Known rows, with every way that one mark hangs from another
k122(k608 k619): [  5 -30  69   0  36   4  50 -14  19  49  21 -57  23  11 -25 -23  21  -3
  -9 -13]
k542(k122(k608 k619)): [-24 -53 100   0  59 -16  39 -12  18  85   6 -36  42   3 -22 -36  21 -20
  -5  -4]
k933(k619 k756): [-46 -82   8 -14  42  24  61  10  35  13  28  -9  17 -17  12   6  -3 -25
  -4 -15]
k933(k619): [-17 -39  18 -17  35  16  42   6  62  28  33  12  12 -28 -29 -16  14 -12
   8 -13]
k751(k122(k608) k190 k325(k756)): [ -7  -9   4 -26 -31  34 -19 -36   6 -40  55  -3   5  25  33   2   0 -32
  62  45]
k122(k619 k751(k190)): [  2 -10  44 -28  28   3  77  25  44  15  31 -19  48   3   3  -8  36  -5
  47  -4]
k751(k122(k619) k190 k325(k756)): [-25 -10  13 -31 -20  37 -31 -16  35 -60  39  -1  41  38  42  -2   3 -17
  89  58]
k122(k608): [ 11 -19  39  -9  17   9  53 -20  34  61  41 -25  -2  -4 -39 -22  22 -19
 -27 -29]
k608(k179): [-10 -17  19 -16 -11  -3  11  23  85  72  41  13   0 -16 -53 -14  -6  19
 -24 -33]
k542(k122(k619 k751(k325))): [-34 -37  89 -43  51  -7  47  19  21  64  10   9  68  16   2 -22  30 -33
  27   9]
k542(k122): [-26 -36  55 -23  35  -8  33  -8  71  92  32  26  27 -15 -40 -35  21 -36
  -9 -21]
k751(k122(k608 k619) k190 k325(k756)): [-14 -19  28 -18 -15  30 -22 -30  -7 -55  34 -33  30  43  45   1   1 -16
  80  60]
k122(k619 k751): [  0  -6  65 -37  24  15  88  23  40  47  27 -19  53  11 -16 -16  54  -3
  12 -24]
k122(k608(k179(k669))): [ 22 -20  30   6 -25 -25 -10   0  57  80  49 -31 -31   9 -49 -38  -2   2
 -43 -37]
k179(k669): [ 28 -10  13 -19 -19  -7   6 -16 104  64  61  -2  -9  12 -46 -57  29 -31
 -25 -40]
k122(k608(k179(k669)) k619 k751(k190 k325)): [ 15 -25  45 -11  -1 -38  -1  28   3  13  32 -48  10  37  18 -14  -9   3
  32  14]
k669(k179): [-29   9  12   0  -7  40  30  16  73  78  27  18  -4 -10 -55  -8   6  25
 -34 -35]
k325(k756): [ -1 -13   6 -59 -30  40  34 -33  69  45  69   2  22   1 -18 -22  30 -15
 -19 -21]

Rows
[-10   0  -1 -10  -2  18 -19  -1  58 -35  36  39   9  15   4  -4  -2 -32
  80  35] | k751(k122 k190 k325)
[ -2  -3  24  24 -17  -1  -8  14  40   8  29  -6 -18  -7 -19   2 -10   8
  43   5] | k751(k122(k608(k179)) k190)
[  4 -21  74 -33  34   8  70  10 -23  29  22 -41  44  33   7  -7  32 -18
  15   6] | k122(k608 k619 k751(k325))
[-25 -22  29  -9 -32  15 -49  -4  -2 -41  31 -27  18  36  38  10 -26  12
  71  58] | k751(k122(k608(k179) k619) k190 k325(k756))
[ -2  -8  17   3   5  12 -12 -16  17 -31  33   7  -4  19   9   0  -3 -34
  69  36] | k751(k122(k608) k190 k325)
[-11 -18  43  13  19   8 -14  -6   4 -44  14 -23  20  34  24  -1  -3 -19
  85  53] | k751(k122(k608 k619) k190 k325)
[-18 -14  53 -26 -21  45 -12 -32 -12 -17  32 -29  36  51  24  -9  17 -16
  39  41] | k751(k122(k608 k619) k325(k756))
[-20 -21  42  19   4  -7 -41  19   9 -31  10 -22  10  29  15   9 -29   7
  75  49] | k751(k122(k608(k179) k619) k190 k325)
[ 15 -13  24 -33  22  -2  64   2  -4   7  46 -11  12   9   9   3  14 -34
  31   7] | k122(k608 k751(k190 k325))
[-13 -11  50  33  -1  -4 -10  21  27  -3  12 -34   5   8  -5   0  -8  24
  59  20] | k751(k122(k608(k179) k619) k190)
[  1  -7  -5 -12 -69   5 -74 -19  28 -25  61  -7 -22  38  25 -13 -21 -13
  47  37] | k751(k122(k608(k179(k669))) k190 k325(k756))
[ 14 -17  61 -12  36  -6  87  11  -3  20  26 -55  34   7   9  -4  34  -3
  33  -3] | k122(k608 k619 k751(k190))
[-24 -15  65  13  -4   8 -31  18   2   7   6 -21  17  38  -6  -1 -10  10
  38  29] | k751(k122(k608(k179) k619) k325)
[ 14 -14  12 -59  -9  19  57 -19 -12  -3  65 -17  19  17  33   6  20 -30
  28  15] | k122(k608 k751(k190 k325(k756)))
[  1  -4  67  30 -29  -2 -30  12  38  41  19 -40  -3  33 -27 -32  14  16
  14  -5] | k751(k122(k608(k179(k669)) k619))
[  5   0  26  14  -1  12  20 -11  34  -2  35  -6  -9  -2 -12  -6  16 -19
  53   6] | k751(k122(k608) k190)
[  2  -4  16 -84 -24  38  56  -7  31  26  67  18  38  19   8  -8  38 -29
   6  -6] | k122(k751(k325(k756)))
[-20  -6  25 -25 -57  36 -35 -12   6   8  46   1  -1  31   4   1  -6   0
  17  24] | k751(k122(k608(k179)) k325(k756))
[  9  -6  52 -20  -7  -2  69  31  14  81  41 -17   1  -5 -36  -2  22  11
 -25 -40] | k122(k608(k179) k751)
[-27  -8  36 -41 -29  51 -21 -19  30 -21  36   0  48  47  22 -12  22 -17
  53  39] | k751(k122(k619) k325(k756))
[-27 -37 113  -9  37 -26  55  34  -2 103   6 -29  45   0 -16 -17  20   7
  -4 -15] | k542(k122(k608(k179) k619 k751))
[ -4 -17  35 -41  34   0  52  24  27 -13  30  -5  51  20  22  -2  18 -16
  62  21] | k122(k619 k751(k190 k325))
